Each row was made from one walk, in order. Every step used is in the known rows, and no mark comes twice. Write each row's walk.
Known rows:
L J U: [ 23  -8   1  10  19  -3  -5 -11  -2   2  -4  10  -5  -4  -5   2  18  30
   0  19  -1]
G U A T B: [-36  11  -7   1 -10  23   0   3  22 -12  -2   7   8 -11   8   2  -5  18
   3   5  10]
T B U J: [  0  10  16   7  -2  17  -6  19  23 -11  -2   3 -14  -3   9  -6  25  11
  -5  -1   8]
B U E T: [ 11   5   3   4  30  -1   8  27 -10  -1 -10 -13  -9 -52  -3   5  14   4
  -7 -16   1]
B T: [  2   7 -13   0  -6  -2   5  -6 -10   3 -11   3   6  -2   3   5  -9  -6
  -1  12   4]
A T: [-11   4  -4  -2  -4   6   6  -2   6   0   1   0  -4 -11  -5   7  -2  18
   0  15   6]
G U A T: [-25  12 -10  -2   1  18  13  -2   9  -3  -4   4   0 -10 -21   5  -1   7
   4   2  11]
E U: [ -4 -11  -1   7   0   4  -8   0   3  -1   0   3  12   2   8   2  11   7
 -10  -9   0]
G U A: [-11   7  -5  -1   6  13   6   1   4  -5  -4   4   3  -2 -14   0  -1 -11
   4 -16   6]
G U B T: [-13   5 -24  -2 -14  -7   5 -12 -15   5 -13   6  18  46  18  14   2 -13
   3  16  12]
U G: [ 36   1   7   4 -14   5  -6  -7 -13  -4  -7  -3   8 -24  -4   2   9   9
   1  -4   5]
L J U G: [ 58  -8   8  13   7   3 -10 -17 -15  -2 -12   6   1 -24  -7   6  28  40
   1  14   4]
T B: [-14  -1   3   3 -13   4 -11   7  13  -8   1   3   8   3  25  -3  -2  11
  -1   5  -1]
E T B U A: [ -8   9  10  -1  17  16   6  13  21  -6 -13   2 -13 -84  17  -5  22  12
  -2 -14   0]
A T B: [-25   4  -2   1 -19  10  -7   3  18  -7   1   2   5 -10  22   2  -3  29
   0  21   5]
G U B: [-18  -2 -11  -2  -9  -5   0  -7  -5   2  -3   3  12  45  17   9  10  -7
   4   3   9]
L J: [35 -1  4  5 21 -5  1 -2  1 11 -4 -1 -3 15  1  1 16  9  1 18 -3]
G U J: [-7 -1 -4  5  3 18  0 15  0 -4  3  4  0 45 -8  2 25 -6  0  0  5]
G U: [ -7   0 -12   2  -4   4  -5   8  -3  -9   2   1   6  14   6   4   4  -2
   1  -1   1]
E U B: [ -9 -13  -1   3  -6  -6  -4 -14   2  11  -4   4  17  38  19   5  18   0
  -6  -4   9]
E T B U: [ -6   1   3   1   7   8  -5  21  14 -10  -8  -1 -11 -67  39   1  25  23
  -4  -3  -5]

Which walk is each row?
[-24  -7 -11   9  10   9 -11  36  -9 -11  -3  -6  19  -6  34   5   8  11
  -1  -3  -3] => G U E T B
[ 17  14   8   6  15  -4   0  17  -3  -6  -6 -10  -6 -14 -16   1  -7  -5
  -6 -14   8] => B U E
[ -7  18   6   7  -1   6  -6  20  15 -13  -4  -8  -2 -24   6   5 -10  26
  -7   3  13] => A T B U E
[-22 -10  -1   2 -10  -7  -3 -21  -5   4  -5  13   0  17   6   6   8  15
   3   3  12] => J U B
[-43   4   2   3 -10  20  -2 -12  22 -11  -3  16  -4 -45  -2   0  -7  40
   1   8  12] => J U A T B
[ 24  -6   4  14  29  -6  -5   3 -13   3  -5   2   2  15 -20   3   4  24
  -2   9   4] => L J U E
[ -7   2  -9   7   7   0  -6  20 -14  -8   0  -7  15  30  -8   6 -11  -8
  -1 -10   4] => G U E
[-13  -5 -13   5  22   5   2  29 -20  -2  -5  -9  12  -4   6   9  13   0
  -2 -11  -3] => G U E T
[ -2  17  14   1   3  12   1   4  28 -11 -10   3  -9 -47   3  -7  -1   2
  -1 -16   7] => T B U A
[ 18 -15  -1  13  44  -3   1  11 -20   8 -10   0  -1 -22  -5   6  25  31
  -2  13  -4] => L J U E T
[  0  22   8  -4   9  13  18  -4  20  -2 -10   1 -22 -65 -28   2   2  11
  -2  -5  15] => B U A T
[ -9  14   4   1 -12  10  -6   8  26 -14  -3   0 -11 -38  20   5   5  32
  -5  11   8] => A T B U
[ -1  10   8   3  -8   5 -11  11  20 -15  -4   0  -8 -28  25  -2   5  12
  -4  -2   3] => T B U
[  5   2   4   6  22  10  12 -20  11   9  -8  12 -13 -31 -29   3  13  40
   2  21  10] => L J U A T
[ 38  10  15   7 -19  12 -16   5   7 -18 -11  -2   1 -52  23   1  15  24
  -3  -8   7] => T B U G
[-10  -3   0  10   9  -1  -6   4 -15  -9  -1   3   3  -3 -17   4 -12  12
  -2  -8   8] => J U E
